Known rows, with every way that one mark hangs from another
J890[J550]: [ 0.38 -2.40  0.49 -1.34  2.00  0.64 -1.33  1.68 -3.68 -1.63  2.51 -0.71
 -4.05 -1.63 -2.77  1.30 -1.53  3.18  0.55  0.69  0.69  1.53  0.97 -0.37
  1.56 -1.16 -2.76  1.47  0.15  3.06  1.17  1.51  0.00  0.02]
J359[J466[J869] J550[J890]]: [-1.43  2.24  0.51 -2.50 -1.63 -1.98  3.02 -0.41  2.31  0.96  0.38  4.00
 -4.96 -0.70 -2.12  0.14 -0.82  2.88  0.71  3.50  0.58 -0.59  0.50 -0.95
  1.36 -0.74 -0.10 -0.69 -2.29  1.68 -0.01  2.84 -0.41  1.74]
J466[J309]: [ 0.83  0.77  0.27  0.16  4.91 -0.08 -0.23 -1.26 -0.56 -1.55  1.43 -3.50
 -2.20 -0.82 -0.53  1.28 -3.10  1.77 -0.45 -0.40  0.54  0.22 -0.95 -0.77
  1.07  0.42 -0.30  1.57  0.29  1.01  0.32 -1.53 -0.29 -1.00]
J359[J466[J309 J869[J550[J890]]]]: [-0.56  0.01  1.32 -2.89  0.56 -3.38  5.29 -3.27  3.58 -0.68 -2.05  3.61
 -0.74  0.71  0.50  1.86 -0.35 -1.78  2.54  2.54  0.37 -0.06 -2.56  1.98
  2.08  2.99  2.87 -0.36 -1.48  1.71  0.38 -1.48  0.49  0.01]
J309[J466 J869]: [-0.95  2.67 -0.42  2.27  2.94  0.40 -8.70  0.22 -1.77 -0.66  2.87 -0.16
  2.38 -2.44 -2.88 -2.17  4.03  0.48 -2.98 -1.99  2.50 -0.46  4.03  0.45
 -2.08  0.08 -0.99 -0.16  0.65  3.23 -0.92 -2.09 -1.55 -3.23]
J359[J466[J309[J869]] J550[J507 J890]]: [ 0.54  2.35 -0.57 -0.61 -3.54 -0.58  3.93 -1.18  3.40  1.04 -0.41  2.30
 -1.09  0.48  1.11 -0.31 -3.00  1.79 -0.67 -1.02 -1.83  0.71 -1.62 -1.50
  0.46  0.90 -0.14 -2.49  1.61 -3.27 -0.56 -0.61 -0.22  1.87]
J309[J466 J550[J890[J507]]]: [ 0.64 -1.26 -0.36  0.74 -0.40  1.70 -5.65 -1.95 -2.30  0.30  0.46  2.85
  4.67 -1.18 -1.30 -0.20  2.42  1.36  0.35  0.04  0.54  1.50  1.11 -3.15
 -1.52  1.87 -4.54  0.60  3.09 -0.35 -0.59  2.54  1.42 -1.34]
J466[J309 J869[J550]]: [-0.99 -1.18  1.29 -1.25  4.13 -3.46  2.71 -0.92  1.20 -1.07 -0.39 -1.85
 -2.19 -0.38  2.05  0.69  0.39 -1.52  1.55  1.60 -0.91 -2.31 -0.91  3.06
  1.85 -0.69  3.79  0.86 -3.08  3.66  0.99 -3.05  0.36 -1.24]
J309[J466[J550[J890]] J869]: [ 0.30  1.70  0.47  2.51 -1.02 -0.98 -3.62  0.06  0.17  0.33  1.36  1.87
  5.38 -1.49 -1.12 -0.68  2.59 -1.54 -0.64 -2.01  3.68  1.16  3.59 -0.54
 -2.64  2.52  0.32  1.42  3.13  1.06 -0.06 -0.54 -0.39 -0.91]
J869[J466 J550]: [-1.95 -0.97  0.99 -1.17  2.52  1.50 -2.00  1.08 -1.88 -0.76  0.02 -1.98
 -4.42 -0.42 -3.33  0.40 -0.40 -0.63  2.72  1.28  2.37 -2.74  0.92  6.63
 -0.72 -1.15  1.87  0.10 -3.28  1.72  0.54  0.00 -3.91 -0.54]
J309[J466 J869[J550[J890]]]: [-1.08  1.97  1.11  0.65  0.57  0.52 -5.40 -0.59 -0.44  0.22  0.24  2.66
  3.67 -1.42 -2.88 -0.57  2.80 -1.82  1.24 -2.53  4.00 -1.15  3.50  2.85
 -1.60  2.22  1.37  0.17  1.83  1.21 -0.87 -1.25 -2.25 -1.94]
J869[J466 J550[J507 J890]]: [-0.20 -1.49  1.15 -1.14 -1.94  5.03 -0.90  1.50 -1.33 -0.80 -0.91  1.32
 -3.02 -0.27 -2.04  0.99 -1.68 -2.15  4.42 -1.50  1.12 -0.36 -0.57  5.85
 -0.15 -0.69 -0.09 -0.01 -1.66 -2.75  0.40  2.87 -3.63  2.44]
J550[J507 J890]: [ 1.35  1.65  0.68 -0.15 -0.87  4.81 -1.68 -0.04 -1.24 -0.92  0.99  1.46
 -1.79 -1.83 -1.26  0.88 -3.42  2.19  1.74 -2.96  1.06  1.76 -0.32 -0.15
  1.72 -1.89 -4.24  1.97  1.17 -3.06 -0.50  3.13 -0.30  2.46]
J466[J309 J550 J869]: [ 0.56 -0.57  0.51  0.66  2.51 -5.69  4.86  0.53  1.62 -0.32  0.36 -3.03
 -0.24 -0.27  4.08  1.28  0.70 -0.73 -0.85  2.19 -1.63  0.03 -1.00 -0.99
  0.88  0.38  3.01  1.75 -1.20  3.49  1.24 -2.34  2.22 -0.45]
J359[J466[J309] J550]: [-0.25  0.97 -0.08 -1.76  0.37 -3.37  3.61 -2.15  1.80  0.11 -0.40 -1.40
 -5.55  0.92 -2.01  0.95 -4.65  3.11 -1.12  4.00 -1.09 -1.14 -1.77 -1.53
  0.37  0.82  1.27 -2.20 -0.26  1.54  0.91 -0.80 -0.78  0.05]
J869[J466[J309] J550[J890[J507]]]: [-0.61 -5.42  0.94 -2.42  2.17  1.02  2.38 -2.14  0.49 -2.16 -1.06  0.17
 -1.22 -0.20  0.72  2.31 -0.34 -0.25  4.82  0.89  0.00  0.48 -4.43  5.63
 -0.59  4.32  1.44  1.09 -0.70 -1.16  0.68  1.00 -2.03  0.87]
J359[J466[J309 J550]]: [ 1.13  0.07  0.55  0.13  0.37 -3.24  4.60 -1.12  1.84 -0.11 -0.96 -1.88
 -1.02  0.69  1.00  2.12 -2.78  0.65 -1.33  3.51  0.15  1.40 -1.72 -2.01
  0.00  3.53  1.63 -0.86  1.38  1.89  1.18 -1.69  0.44 -0.56]
J309[J550]: [-0.45  1.39 -1.09  1.16  1.04  0.12 -3.19 -0.28 -3.06  0.62  1.92 -2.00
 -0.52  0.65 -1.45 -0.16 -1.56  1.56 -0.09  1.02  1.22 -1.46  2.75 -2.77
  0.90 -2.81 -2.01  0.58  1.42  1.77 -0.53  0.33  1.84 -2.11]
J869[J466[J309 J550[J507[J890]]]]: [ 0.50 -2.96  0.73 -1.48 -0.60 -0.23  3.49  1.80  0.30 -0.73 -1.38 -3.65
 -0.21  0.94  1.09  1.19 -1.68 -0.19 -0.66 -1.68 -1.24  1.35 -3.69 -2.45
 -1.86  1.64  1.13  1.80 -0.48 -2.79 -0.12  1.65 -0.60  2.95]
J869[J466[J309 J550]]: [ 0.69 -2.21  0.01  0.65  3.14 -2.22  4.01  1.34  0.33 -0.75 -0.14 -4.67
 -0.68  0.71  0.40  0.42 -1.36 -1.21 -0.02  1.50  0.42  0.41 -1.48  1.22
 -1.72  1.79  2.74  1.68 -0.76  0.88  1.59 -1.53 -1.45  0.20]
J466[J309[J550] J869]: [-0.11  0.35 -1.12  0.16  3.55 -4.35  1.76  0.46  0.55  0.54  1.11 -1.93
  1.75  1.04  2.86 -0.82  1.99 -0.33 -1.60  1.69 -2.53 -1.44  0.21 -3.08
  1.90 -2.31  0.56  1.37 -1.20  2.84 -0.23 -2.90  4.02 -2.33]

Rows
[-0.70 -0.34  0.03  1.01  0.94  0.94  1.35 -0.98  0.29 -0.66 -0.25 -2.15
 -0.22 -0.24  3.12 -0.26 -0.38 -1.55  0.19 -2.88 -1.09 -1.66 -0.72  3.33
  0.57 -1.06  2.64 -1.62  0.19 -0.67  0.06 -3.79 -0.30 -0.48]	J466[J309[J869[J550[J507]]]]
[-1.25  0.74  1.73  0.08  2.33 -1.64 -4.45 -0.66 -0.54 -0.40 -0.45  0.70
 -0.90 -1.24 -2.16 -0.73  5.02 -1.82 -0.26  0.99  1.23 -2.41  3.51  3.38
 -0.43 -0.78  2.05 -0.36 -2.54  4.57  0.57 -1.10 -0.86 -1.95]	J309[J466[J869[J550]]]
[-0.12  2.41 -1.45  2.41 -0.17  0.48 -6.59  0.28 -0.86  2.08  1.89  2.99
  7.53  0.25 -2.16 -2.03  3.98 -1.42 -0.63 -2.12  2.89 -0.63  4.58 -3.19
 -1.92 -0.13 -1.74  0.78  3.67  0.98 -1.74 -1.00  1.00 -3.28]	J309[J466 J550[J890] J869]
[-1.78 -2.07  1.87 -2.31 -1.42  4.10 -1.53  1.63 -1.98 -0.81 -1.30 -1.81
 -3.77 -0.23 -3.03  0.17 -0.87  0.43  1.13 -2.32  1.31 -1.42 -0.62  3.32
 -0.64 -1.33  0.14  0.36 -2.40 -1.91 -0.44  3.12 -3.17  2.23]	J869[J466 J550[J507[J890]]]
[-3.63 -0.46  0.13  0.44  1.76  0.64 -3.07  1.18 -1.83 -0.30  1.15 -1.98
 -1.46 -0.97 -1.43 -1.60  2.92 -0.86  1.12 -0.61  2.73 -3.05  1.57  7.60
 -1.40 -0.26  3.02 -0.50 -2.01  1.75 -0.05 -1.70 -3.93 -1.36]	J309[J869[J466 J550]]
[ 0.63  1.34  0.07  3.09 -2.06  0.28 -3.54  1.31 -0.92  0.29  0.89 -0.48
  3.41 -1.48  1.54 -1.92  3.42 -1.84 -3.60 -2.29  0.64  0.44  2.91 -0.20
 -2.09  0.05 -0.44 -0.73  1.58 -0.41 -0.01 -1.10 -0.36 -0.27]	J309[J466[J550[J507]] J869]
[-0.98  1.46 -0.98  0.83  2.64 -1.98 -0.54 -2.15  0.98 -0.70  1.29  0.15
 -0.04 -0.64  0.32 -0.35  0.14  1.71 -2.70  0.38  0.78  0.07 -0.85  0.30
  0.06  2.31  1.15 -1.61  0.63  1.37 -0.70 -3.71 -0.26 -2.68]	J359[J466[J309[J869]]]
[-2.77 -0.79 -1.64  0.59 -2.07  2.62 -4.21  2.78 -2.09  1.10  1.84 -1.58
  3.67  0.77 -0.05 -3.02  3.53  0.49 -2.12 -3.72  0.87 -0.79  0.74 -1.77
 -1.57 -2.91 -1.61  0.39  0.02 -2.12 -2.78  2.03  0.72 -0.48]	J309[J550[J507[J890]] J869[J466]]
[-1.22  1.46 -0.15 -1.65 -2.90 -0.96  2.46 -0.01  1.42  0.29 -0.41  1.71
 -6.34 -0.68  0.22 -1.70 -0.41  2.80 -2.28  2.66 -3.01 -0.80  0.73 -0.34
  1.86 -3.49 -0.02 -3.10 -4.22  0.17 -0.17  2.34 -0.20  1.99]	J359[J466[J869] J550[J507]]
[ 0.60  2.11 -2.08  2.93 -1.04  1.61 -6.76  1.06 -2.28  1.48  1.61  0.41
  5.41  0.20 -0.05 -3.42  3.96 -1.19 -3.68 -2.72 -0.66 -0.80  4.14 -2.39
 -1.47 -2.75 -2.14 -1.44  1.88 -0.16 -1.14 -1.42  1.53 -2.90]	J309[J466 J550[J507] J869]
[ 0.31  0.32  0.89 -0.91 -5.44  0.97  1.60  0.05 -0.31  0.08 -1.50 -0.28
 -1.85 -0.31 -0.23  0.67 -2.34  2.86 -1.55  0.01  1.19  2.29 -1.18 -4.20
 -0.49  1.65 -1.96 -0.36  0.36 -1.73 -0.34  4.14  0.49  2.83]	J359[J466[J550[J507[J890]]]]
[ 1.58  0.78  0.80  1.02 -1.06 -0.92 -1.32  1.06 -0.21 -0.49 -0.33  0.87
  0.67 -1.52  1.61 -1.07  4.75 -2.04 -2.62  0.21 -1.91  0.94  2.18 -0.66
 -1.22 -1.48 -0.02  0.47 -1.94  0.63  0.83  0.55  0.82  0.81]	J309[J466[J550[J507] J869]]
[ 2.52 -0.26 -0.12  0.49 -1.93 -1.05  5.55 -0.53  1.35 -0.45 -1.80 -0.41
 -1.39  0.69  2.70  1.63 -2.91  0.16 -1.96  2.01 -2.23  1.48 -2.54 -2.08
  0.34  1.57  0.59 -1.61  1.45 -1.08  1.44 -0.89  0.48  1.24]	J359[J466[J309 J550[J507]]]
[ 1.96  1.14 -0.97  0.83 -2.09  1.22 -4.07  1.34  0.18  1.40  0.38  4.43
  4.60  0.36  0.16 -1.89  4.72 -2.13 -0.04 -1.12 -1.95  0.59  2.55 -3.35
  0.03 -2.80 -3.15  0.46  0.49 -1.69 -1.36  1.71  2.47  0.02]	J309[J466[J869] J550[J507 J890]]
[ 0.31  2.04 -1.43  1.83 -2.55  2.95 -2.52  0.76 -0.86  1.11  1.85  1.24
  4.07  0.19  1.62 -1.74  0.88 -0.74  0.47 -3.55  1.09  0.28  2.03 -2.76
  0.96 -3.22 -3.48  0.57  2.65 -2.56 -1.71  0.56  2.17 -0.08]	J309[J550[J507 J890] J869]
[ 0.90  0.85  0.43 -0.46 -4.68 -0.37  4.24  0.12  2.27 -0.02 -1.02  4.99
 -1.12 -0.72  2.65  0.78 -0.07 -0.24  0.35  1.12 -0.34  2.69 -1.12 -0.74
  1.19  1.07 -1.32  0.13 -0.26 -1.57  0.42  2.54  1.64  3.20]	J359[J466[J550[J507 J890] J869]]
[-0.93 -1.86  0.61 -0.96  3.78 -0.25  0.85  0.25 -0.07 -0.87 -0.90 -3.29
 -2.85  0.56 -1.51  1.30 -1.50 -1.86  1.93  1.16  0.86 -2.32 -1.27  5.23
 -0.10  0.75  3.90  0.22 -2.69  1.77  1.09 -2.39 -3.30 -0.24]	J869[J466[J309] J550]
[ 2.95  0.55 -0.87  0.37 -0.70  1.75  1.92 -1.04  0.28  0.97  0.27  0.41
  3.13  2.13  1.35  0.79 -3.50 -0.82  2.24 -1.77 -2.06  0.96 -1.32 -4.58
  1.71 -1.43 -2.64  1.00  2.70 -3.28 -0.45  0.01  2.71  0.88]	J466[J309[J550[J507 J890]]]
[ 0.02 -1.73 -1.77  0.52  4.13 -0.78 -0.27  1.61 -0.64  0.29  1.25 -3.44
  1.30  2.23 -0.94 -0.43 -0.36 -1.59  0.29  1.77 -0.81 -1.07 -0.31 -1.25
 -0.33 -1.11  0.65  0.19 -0.35  1.14 -0.02 -2.00 -0.25 -1.94]	J869[J466[J309[J550]]]
[ 2.10  0.69 -1.41  0.58 -1.37  0.23  1.73 -0.94  0.51  0.84 -1.09 -0.20
  0.61  2.28  1.46 -0.24 -2.15  0.31 -1.86  1.49 -3.20  0.08 -1.49 -4.68
  1.40 -0.95 -1.26 -2.80  1.50 -1.66 -0.50 -1.39  2.47 -0.80]	J359[J466[J309[J550[J507]]]]
[ 2.25  0.44 -0.24  1.34 -1.51 -0.49  4.12 -0.35  1.91  0.17  0.23 -0.43
  4.13 -0.21  4.80  0.89 -1.62 -1.21  0.57 -2.89  0.06  1.94 -1.74 -1.19
  0.36  0.96  0.63  1.65  3.61 -2.92 -0.24 -1.62  1.20  1.49]	J466[J309[J869] J550[J507 J890]]
[ 0.86 -2.21  0.38 -1.25  1.70  2.23  1.78  0.78 -0.23 -0.63 -1.93 -2.67
 -2.42  0.96 -0.35  0.70 -1.41 -2.52  1.81 -0.61 -1.73 -1.26 -2.49  5.36
  0.10 -0.86  2.62 -0.73 -2.58 -1.44  1.17 -1.49 -3.05  0.88]	J869[J466[J309] J550[J507]]
[ 0.16  1.25  0.50  1.71  2.10 -3.20 -2.10  0.73 -0.25 -0.40  0.57 -0.03
  1.00 -1.36  0.01 -0.88  4.98 -0.82 -2.45  1.75  0.33  0.40  3.27 -0.47
 -1.34  0.30  1.21  0.51 -1.42  4.03  1.08 -0.34  0.42 -1.10]	J309[J466[J550 J869]]
[ 2.01 -0.84 -1.43  0.03  0.04  2.13  1.30  1.84  0.57  0.85 -0.30  0.38
  2.98  2.39  0.58 -0.14 -1.29 -2.37  1.94 -1.10 -1.67  1.09 -2.05 -2.00
  0.45 -0.93 -1.67  0.98  0.91 -4.13 -0.54  0.36  0.09  1.40]	J869[J466[J309[J550[J507 J890]]]]
[-0.54  1.15  0.35  1.16 -0.91  2.36 -6.07 -0.06 -1.35  0.14 -0.11  0.63
  1.27 -1.24 -0.86 -2.14  3.86 -2.08 -1.30 -2.90  0.59 -2.19  3.20  3.33
 -1.71 -1.31  1.28 -2.14 -0.14  0.00 -0.37 -1.85 -1.89 -1.52]	J309[J466 J869[J550[J507]]]
[-0.14 -2.82 -1.23 -1.44  0.18 -3.11  4.31 -2.94  2.55 -0.18 -0.90  3.90
  3.20  0.67  4.43  0.22  2.57  1.88 -0.34  3.70 -3.12  1.92 -3.52 -3.35
  1.75  3.43 -1.53 -0.03  0.27 -0.22 -0.90  0.55  4.77 -0.89]	J359[J466[J309[J550[J890[J507]]] J869]]
[-0.53  2.36  0.24 -2.15 -3.04  0.32  1.52 -1.39  1.16  0.78 -0.14  2.84
 -5.34 -0.19 -4.29  1.04 -4.55  3.91  1.26  2.39  2.34  0.37  0.35 -0.45
  0.56 -0.03 -1.40 -0.99  0.37  0.12 -0.15  3.20 -1.74  1.91]	J359[J466 J550[J890]]
[ 1.89 -1.78 -0.07  0.31  0.63  0.23  4.35  1.63  0.18 -0.37 -0.88 -3.06
 -0.54  0.85  2.18  0.62 -1.22 -1.91 -0.26  0.00 -2.38  1.46 -2.62  1.06
 -0.97  0.15  1.72  0.31 -1.04 -1.97  1.48 -0.71 -1.81  1.72]	J869[J466[J309 J550[J507]]]
[-0.56 -4.52 -1.28 -1.01  1.98  0.19  1.70 -1.20 -0.25 -0.13 -0.06  0.44
  3.31  1.18  1.05  0.71  0.80  1.10  2.08  1.00 -1.52  1.14 -3.50 -1.03
 -0.31  2.48 -1.61  1.41  1.13 -1.52 -0.34  0.87  1.17 -0.56]	J869[J466[J309[J550[J890[J507]]]]]
[-2.56  0.78  1.42 -1.38 -0.18 -1.77  0.61 -1.28  0.25 -0.32 -1.46  1.90
 -4.40 -1.03 -1.00  0.36  1.19  0.72  0.53  3.67  1.02 -1.74  0.81  3.49
  1.75 -0.36  2.08 -1.81 -3.81  4.15  0.36 -0.35 -0.41 -1.17]	J359[J466[J869[J550]]]
[ 0.83  1.46  0.65  0.21 -3.16 -0.51  3.19 -0.68  0.79  0.47 -1.02  2.65
 -0.92 -0.44 -0.87  1.95 -3.27  1.26  1.51  2.40  2.85  2.22  0.59 -1.34
  0.21  2.63 -1.20  0.07  2.51  0.15  0.57  2.43 -0.27  1.37]	J359[J466[J550[J890]]]
[-0.13 -2.67 -1.19 -1.43 -0.28  0.91  0.04  2.18 -0.37  0.51 -0.29 -2.93
  2.07  2.47  0.09 -0.52 -0.40  0.16 -0.64 -2.25 -1.87 -0.03 -1.69 -4.58
 -1.10 -1.97 -0.77  1.14 -0.39 -2.78 -1.24  1.11  1.05  0.48]	J869[J466[J309[J550[J507[J890]]]]]
[-0.87 -2.62 -1.71  0.85  1.10 -1.23 -0.06 -2.51  0.51  0.27  1.41  0.29
  6.36  0.23  4.45 -0.08  1.62  1.48  0.13 -1.30 -1.04  0.72 -1.85 -2.25
  0.59  2.12 -1.43  1.21  3.65 -1.46 -1.08 -1.63  3.61 -1.95]	J466[J309[J550[J890[J507]] J869]]
[ 0.01  2.26 -0.30 -1.18 -3.60  1.52  1.02 -0.60 -0.26  0.24 -0.52  0.22
 -7.40 -0.30 -1.89 -0.32 -4.20  3.33 -1.30  1.56 -1.35 -0.43  0.19 -0.73
  0.86 -2.63 -2.24 -3.18 -1.89 -0.79  0.59  2.75 -1.56  1.92]	J359[J466 J550[J507]]
[ 0.69  0.58  1.34 -0.87 -2.67  4.19 -0.12 -1.91 -0.79 -0.17 -0.94  1.50
 -3.13 -0.91 -0.65  1.90 -3.22 -0.61  3.69 -2.08  1.56  0.00 -0.24  2.94
  1.45 -1.69 -0.62  0.33  0.46 -2.37  0.40  2.41 -1.14  2.43]	J869[J550[J507 J890]]
